Each row comes from the steps of one walk. Every step used is in the known rows, and no mark comes twice. Write the walk behind each row, first mark first.
In the rows, 128 means zero.
Known rows:
H, W: [166 127 129 173 127 128 124 155 146 133 130 133 151  99 146 103 125 124
 140 110  67 119 114  54 144 169 117 139  70]
V, T: [102 131 132 142 135 126 126 133 126 115 106 143 152 142  97  90 111 101
  95 115  60 131 174  73 128 172  88 140 143]
Z, V, T, E: [ 61 136 107 143 122 149 123 114  84 143 134 137 158 144  90 125 124 106
  95 100 151 156 183 104 102  77 109 100 141]
T, V, R: [ 79 127 112 154 155 125 133 116  98 145 148 123 148  85 104 103  73 150
 164 133 123 179 131  65 116 141 104 120 132]
L, F, E, Z, V: [127 124 145 119 169 132 125 135 147 111 108 136 159 101 111 196 114 198
 136 130 163 151 120 168 132 142  97 187  73]
E, Z: [138 132 145 131 149 145  99 161 136 115 104 149 159 117 102 118 148 138
 114 146  87 115 149 145 159 189  71 129 130]
R, E, F: [158 137  98 156 140 143 111 125 166 122  98 118 122 116 126 133 169 145
 150 154 159 140 136 157 135 178  96 109 107]
E, F, W: [133 126 122 153 127 127 109 134 153 124 105 133  91 119 142 122 147 141
 102 137 114  99 105 141 194 184 124 243 139]
H, W, F, V, Z: [160 124 165 123 103 117 168 134 120 161 130 111  83 150 176 129 126  93
 118 130 125 119  39  80 192 111 173 116 120]
Z, V: [ 96 131 127 166 129 141 103 151 126 142 129 124 135 103 114 111 123 153
 118 126 143 195 130 100 136 139  96 153  85]
E, H: [147 128 128 126 127 128  90 136 150 118 127 154 145 105 118  76 145 137
 107 129  86 140 155 111 120 171  84 143 143]
V, R: [ 95 134 114 142 146 124 123 149 110 132 137 130 145 104 123  96 114 122
 132 138  95 154 125  65 122 163 127 152 112]
H, W, F: [179 118 146 157  93 123 123 158 125 122 125 118 114 110 163 109 158 114
 138 120  86 125  93  97 196 143 150 113  80]
H, W, F, E, Z: [197 119 163 126 107 123 132 164 143 122 114 112 114 134 141 170 165 139
 119 123 106  58  71 174 174 131 167 149 113]
V, T, E, H, W, F: [158 126 121 102  87 127 124 114  95 113 143 151 130 149 150 109 174  73
  98  94  95  67 160 139 131  63 151  56 174]
W, F, A: [164 106 135 148  83 115 123 121 147 142 113 103 117 118 129  89 133 126
 121 133 111 189 111 144 178 166 160 199 133]
V, T, E: [ 98 130 114 142 121 143 124 106  95 124 123 148 178 144  82 105 134  86
 101 102  91 121 194  85 117 132 105  88 157]
Z, V, T, E, H: [ 73 138 102 108 124 144 105 109  95 137 145 158 152 142 103 109 141 111
  77  98 152 137 197 141  70  56 101  98 180]
E, H, W, F: [192 120 141 123  92 117 107 147 138 113 137 137 106 109 175  95 179 121
 120 120  87 102 108 132 161 122 141 112 122]
R, E, H, W: [194 137 105 142 127 129 116 140 171 141 144 130 120 119 158 112 131 128
 162 122 117  98 119 115  84 138 124  88 100]
T, V: [118 117 134 174 136 135 119 109 125 138 128 130 157  91  85  97  88 164
 158 125 110 185 144  75 145 169  69 118 125]
Z, V, R, E, F, L: [ 63 151  54 116 163 131 107 124 152 143 135  98  52 120 139 145 112 145
 166 153 215 189  65 165  87  75 154 220  85]
L, F, E, Z: [165 118 152 115 167 125 129 127 159  91  94 148 178 103 100 176 121 176
 139 133 102 117 136 148 146 195  96 174  90]
T, E, H: [144 126 112 128 115 146  89 108 117 127 143 161 170 108 102  91 165 123
 113 115 116 135 178 121 107 132 100  94 159]
L, F, V, T: [100 120 150 117 158 107 159  95 143  86 107 147 150 132 131 129  72 135
 138 120  84 142 170  68 122 170  92 158 102]

Which walk is each row?
[ 91 133 126  96 187 125 140 147 121 116 131 131 151  94 126 198  94 186
 143 139 176 142 110 156 101 114 134 192  79]	L, F, E, Z, V, R
[175 126 158  88 104 111 151 127 132 152 142 133  78 150 186 113 145  96
  99 129 129  98  52 116 159  92 165 120 160]	E, H, W, F, V, Z
[186 128  86 107 101 102 147 129 155 166 167  97  75 127 200 111 119 113
 165 135 159 115  72 171  79  83 226 146 139]	V, R, E, H, W, F, A
[ 89 135 144 103 144 145 138 110 110 118 122 149 157 172  93 145 127 107
  95 122 117  73 181 154 100 113 101  99 189]	F, V, T, E, Z
[108 119 144  85  86 120 126  86 101 109 141 138 105 172 124 115 156  95
  85 116 138 102 169 161 111  67 148  82 218]	W, F, V, T, E, H
[ 99 142 111 131 178 143 137 126 111 151 143 116 129 113 100 151  79 155
 195 163 178 134 121 161  95 125  96  57 150]	T, V, R, E, Z
[146 138 141 105 134 119 161 162 126 137 155  92  60 152 190 178 126 124
 179 162 181  67  52 182 122  83 196  70 113]	H, W, F, V, R, E, Z
[132 112 169 140  92 115 127 128 132 117 125 105  89 134 135 116 139 139
 127 142 132 160 104 117 179 146 142 138 122]	W, F, V
[108 128 133 126 113 112 151 131 120 139 151  77  58 146 153 144 107 127
 172 164 197 151  73 130 126 104 192  90 125]	W, F, V, R, E
[ 96 120 135 119 143 122 158  70 115  94 123 151 177 136 116 145  98 118
 144 107 114 139 189  78 107 132 107 108 117]	L, F, V, T, E
[165 108 120 146 140 113 136  96 171 123 108 139 178  83 131 102  90 156
 161 125  90 205 151  96 138 209 114 221  75]	L, F, A
[129 131 151 107 117 123 149 165 121 132 119 112  96 168 141 189 135 130
  87 107 146  63  87 191 136  58 168 154 130]	H, W, F, E, Z, V, T
[117 145 122 141 151 157 108 163 138 151 123 116 118 131 109 163 127 160
 144 156 199 149 124 191 115 123  91  89 106]	R, E, Z, V
[ 96 117 150 119  84 125 143  95  89 116 130 117 114 172 111 130 140  91
 103 116 135 122 155 126 146  86 155  82 178]	W, F, V, T, E
[103 138 129 112 142 154 118 125  95 114 111 163 186 156  79 128 149  91
  88 118  90  80 200 156 123 130  82  74 183]	V, T, E, Z
[ 96 143  55 134 151 131 141 119 157 177 134  90  98 118 158 143 114 159
 153 152 238 183  94 196  63  96 170 206 116]	Z, V, R, E, F, A
[190 112 148 156  86 111 139 147 145 131 123  97 108 123 145 147 145 136
 128 107 104 105  66 101 170 134 188 161  84]	H, W, F, E
[ 63 137 123 143 138 132 123 140 115 135 120 133 134 139 107 111 100 121
  87 113 118 163 160  94 114 119  91 152 125]	Z, V, T
[102 125 164  88 109 137 137 112  90 107 120 134 119 182 109 153 158  95
  91 132 141  79 158 195 151  86 134  67 201]	W, F, V, T, E, Z
[111 133 109 106 123 137 108 100 108 117 133 168 171 146  94  89 151  87
  82 102  90 100 207 117  86 112  98  93 199]	V, T, E, H
[207 116 126 119 143 103 134 115 180 102 128 150 162  87 157 144 119 166
 152  97  85  96 116  89 101 157 134 183  69]	L, F, E, H, W
[112 135 146  95 136 125 144 149 117 128 141  92  64 157 149 169 130 131
 163 181 200 107  81 203 131 103 170  74 150]	W, F, V, R, E, Z
[110 141  95 149 146 129 131 143 124 147 143 105 122 118 122 120 101 119
 169 150 148 150 117  85  98 150 142  97 106]	V, R, E
